Each row was made from one small tree. Brackets hold a mark, then the marks that hang from it, in the order of their numbers. Every link used is in the known rows. Write each row's tree.
Known rows
(K994 (K143 (K561 K300)) K763): [ 12.3  12.2  -3.3  -4.3 -34.3 -17.3 -24.9   6.5 -18.5 -15.1  22.8 -27.0
 -18.5  17.4 -22.6 -62.3  23.2  12.3   6.4]
(K561 (K143 (K994 K763)) (K300 K543 K623) K859): [-12.6   5.8 -41.5 -13.3  -5.8 -20.7  39.0 -15.1  -4.6 -26.6 -62.4  46.8
   5.5 -44.3  13.7   6.2  32.4  53.9   8.4]
(K994 (K143 K561)): [ 12.2   5.9  16.9   6.6   2.7   3.1 -41.1   6.8 -19.3  -2.5  40.2 -53.2
 -12.4  37.5 -33.0  -1.7  -1.2 -15.0  -8.7]
(K143 K561 (K994 K763)): [ -4.3 -22.3   2.9 -12.1 -21.2  -0.8   0.9  15.5 -11.0 -31.5  19.1 -60.2
 -30.2   1.0 -28.4  -0.2 -10.7 -22.4 -25.0]
(K561 K300): [ 19.4  32.9  -0.5  32.1  14.1   4.8 -25.3  26.6 -12.8  21.2   8.1   3.9
   5.1  21.8 -27.2  -7.1  -7.8  31.5 -10.0]
(K561 K143 K300): [  3.8  26.9 -17.7  18.1  19.3  24.1 -26.0  10.7 -14.0  45.4  17.3  20.0
  23.4  13.6 -27.7 -11.9  15.1  62.6  -8.3]
(K143 (K561 K859) (K994 K763)): [-18.1 -17.0 -19.9 -39.9 -29.7 -25.7  23.6  12.4   6.5 -37.8  -4.3 -55.1
  -0.1   0.0  -2.4  20.6  -9.1 -16.3 -25.2]
(K543 K143): [ 23.2  -3.7  35.9   4.9   9.9  35.7 -19.4   7.6   5.5  38.4   5.0 -26.9
  23.4  19.9 -16.7  -1.2 -33.3  -3.3   8.8]
(K686 (K859 (K543 K143 K300))): [ 31.3   8.3  24.6 -10.5  -5.2  10.1  -9.2   8.6  30.4  40.3  39.4   4.2
  34.8  21.5  48.1 -19.4 -16.7 -24.3  29.2]
(K543 (K300 K623)): [ 23.4 -11.5  28.5  37.7  45.0  12.0 -19.0  -2.3 -26.4  17.9  11.7  32.8
 -47.2  -9.0  -2.1  11.3 -38.9 -15.1 -11.3]
(K994 K763): [ 16.9 -10.2  20.2  11.6 -12.9  13.8  -1.4   5.1 -31.7  20.9  14.3 -37.5
 -14.3 -13.3 -29.1 -21.4   1.1   2.5  16.8]
(K561 (K143 K994) K859): [-30.5  -1.0 -40.7 -27.3   6.9   9.4   9.0  -0.6   6.3  23.0  -5.3 -24.0
  23.5  11.7 -18.2  44.9 -14.8  34.5 -24.0]
(K300 (K561 (K143 (K994 K763)) (K859 K543)) K623): [-43.5 -24.0 -22.5  -3.4 -16.5 -12.0  47.4 -35.1  -7.9 -15.3 -37.5  29.2
 -11.7 -52.0   8.9   8.2  45.4 -13.4  12.5]
(K143 (K561 K300)): [ 18.4  32.5  -0.2  21.3  12.8  -4.8 -33.5  33.9  -5.1  -7.6  23.3  -4.1
  11.3  31.6 -16.4   0.2   4.7  12.2 -29.8]
(K994 (K143 (K561 K300))): [ 13.4  29.8  -3.8   9.8  -2.9 -10.0 -44.7  16.5 -10.8  -8.3  30.9 -20.2
  -6.5  46.4 -27.3 -25.4   7.2  14.0 -14.8]
(K859 (K543 K143)): [  5.9   6.3  26.6   3.1   7.6  34.8  -8.7   0.5  12.1  48.0   7.8 -22.0
  34.7   9.0   4.4  -3.0 -15.0  -7.1  28.7]
(K859 (K543 (K143 K994) (K300 K623))): [ -8.4 -24.0  18.6  -0.1  26.7  24.7   1.9 -16.7  19.8  14.4 -10.7  25.3
 -29.8  -8.6  27.4   2.0 -62.7 -28.4  -1.4]
(K994 K143 K763): [ 11.4 -11.8  17.2   0.3 -27.5   7.7 -11.9 -13.3 -36.8  19.6  18.8 -52.8
 -31.0  -3.1 -38.3 -46.8   5.6   3.0  31.7]
(K994 (K143 (K561 K300 K859)) K763): [ -1.0  18.0 -26.3 -29.6 -43.7 -41.7   1.6   5.2   0.9 -18.8  -0.9 -23.2
  12.4  18.2   0.1 -40.8  27.0  19.3   5.9]
(K686 (K859 (K543 K143 (K300 K561)))): [ 29.3  -4.4  44.7  15.5 -10.8  -0.4  -4.0   3.8  34.3  11.7  37.4  38.0
  16.2  17.8  52.2 -25.7   5.6 -57.2  27.7]
(K686 (K859 K543)): [ 26.2  36.0   3.2  14.5  -9.4  -2.0 -13.2  21.8 -11.9  26.6  35.6 -32.7
  30.4  18.0   0.2  12.4  25.6  -9.0  18.0]

Write each row's tree
[  5.6   9.9 -23.7 -15.4 -31.2 -46.0   3.4  -8.6 -16.1 -32.0 -28.4   2.9
 -10.5  -1.4   2.3 -31.4  24.7   7.8   3.1] : (K994 (K143 (K561 (K300 K623) K859)) K763)
[  8.7  -8.8  12.6 -20.6  16.3 -14.2  16.4   2.2  34.8 -54.3 -52.1  -3.6
  23.6   1.7  30.5  61.5 -26.0 -30.1 -14.8] : (K300 (K543 (K143 (K561 K859) K994)) K623)
[  6.8 -25.1  32.9  49.9  45.0  20.0 -17.7 -23.8 -21.0  14.2  20.0  81.9
 -41.5 -19.3  -1.9   0.1   3.4 -20.0  -9.6] : (K543 (K300 (K561 K143) K623))
[-18.5 -24.4 -15.7 -17.7 -14.2  28.3   5.3 -12.9 -20.1  19.0  12.6 -35.2
 -15.7 -19.7 -39.8 -12.8   0.6  26.8  -1.6] : (K561 (K143 (K994 K763)))
[ -9.2 -36.0  17.4 -10.5   1.4  -6.1  18.3  -3.4  51.8 -15.0 -13.8  32.2
 -11.5  18.4  33.8  11.9 -57.6 -43.8 -16.0] : (K543 (K143 K994) (K300 (K561 K859)))
[ 10.2 -12.3  18.4  -9.7 -30.2  -2.1 -21.2  -4.3 -28.0  -7.9  35.6 -59.0
 -23.3   7.8 -29.8 -39.0  15.3 -15.3  13.6] : (K994 (K143 K561) K763)
[-25.5  31.9 -47.4  -6.5   9.3 -39.6  10.2  15.1  14.4 -39.4 -34.8  13.8
   9.3   6.5  19.0  41.6   0.9   1.9 -36.8] : (K143 (K561 (K300 K623) (K859 K543)) K994)
[-33.6   1.5 -22.9 -28.1  15.2 -22.0  13.0  11.7  31.5 -17.8  25.9  -4.7
   1.0  13.3  39.4  38.0 -30.8 -23.3 -29.4] : (K143 (K561 (K859 (K543 K300))) K994)
[ 42.0 -14.9  72.4  56.7  28.4  15.3  -4.8 -10.0  -0.6 -25.7 -37.6  47.1
  -8.3 -19.4  10.5  12.5   9.8 -45.4  24.5] : (K300 (K543 K143) K561 K623)
[-39.4  10.9 -64.5 -27.5 -16.5 -15.9  39.7 -19.9  -3.9   5.5 -46.8  32.8
  12.8 -38.7  12.5  -7.7  30.3  49.1   6.7] : (K561 (K143 (K994 K763)) (K300 K623) (K859 K543))
[  9.4 -13.2  26.3  54.6  32.2  23.3 -18.1 -18.5 -34.0  11.0  -2.4  42.1
 -20.1 -15.1 -30.5  17.6  29.4 -10.6  -8.6] : (K300 (K561 K143) K623)
[-18.6  -5.5  -4.7   8.9  16.1  -5.8  21.4  -4.7  16.0 -28.7 -18.3  26.4
  14.6  -8.4   6.7  49.3  31.9   2.6  -0.7] : (K300 K543 (K561 (K143 K994) K859))
[  6.4   7.4  29.6  -6.5   6.5  23.0 -17.2  10.4  20.3  19.7  24.4 -31.6
  42.4  19.0  12.7   2.6  -4.4 -25.3   7.5] : (K859 (K543 (K143 K561)))
[ 10.4  -3.4  -9.9 -20.9 -19.6 -23.4  42.3  -6.0  25.6 -38.2 -84.4  33.7
  11.2 -30.4  33.5  -7.4 -12.1  17.6  21.3] : (K561 (K300 (K543 (K143 (K994 K763))) K623) K859)
[ -2.8   2.2 -19.4  -7.2 -24.8 -16.1  -2.5  24.9  -1.6 -40.2   8.4 -27.5
 -22.3   8.0 -20.7 -25.1  -3.7   7.7 -29.0] : (K143 (K561 K300) (K994 K763))
[-50.4  -6.5 -45.8 -45.9 -25.7   3.1  40.1 -17.7   4.8  24.1  -7.5 -24.6
  26.3 -29.7   3.9   5.8  22.9  31.1  16.3] : (K561 (K143 (K994 K763)) (K859 K543))
[ 40.7  33.4  16.1  57.9  38.9  -4.5 -14.8  13.8 -26.1 -13.6 -29.9  47.6
  -9.8 -12.6  -6.4  14.3  13.6  24.8   9.8] : (K561 (K300 K543 K623))
[ -9.6   1.3   8.7 -26.1  12.1   8.3  15.9  -4.8  43.3  46.3   2.6  21.7
  42.3   8.2  56.6   1.6 -37.2  -8.0  25.7] : (K561 (K859 (K543 K143 K300)))
[-14.9 -17.6   5.2  24.4  13.0  25.7 -12.8  -5.5  -7.2  -2.2  15.8   0.6
 -22.3   8.4 -37.3  19.0   7.7  -6.4 -25.4] : (K300 (K561 (K143 K994)))
[-44.5 -24.7 -36.6 -33.7  -0.3  -3.9  44.7 -35.5   1.3  14.7 -14.1  37.8
 -15.6 -52.6  34.8   0.9  -2.0  13.3  10.3] : (K561 (K143 (K994 K763)) (K859 (K543 (K300 K623))))
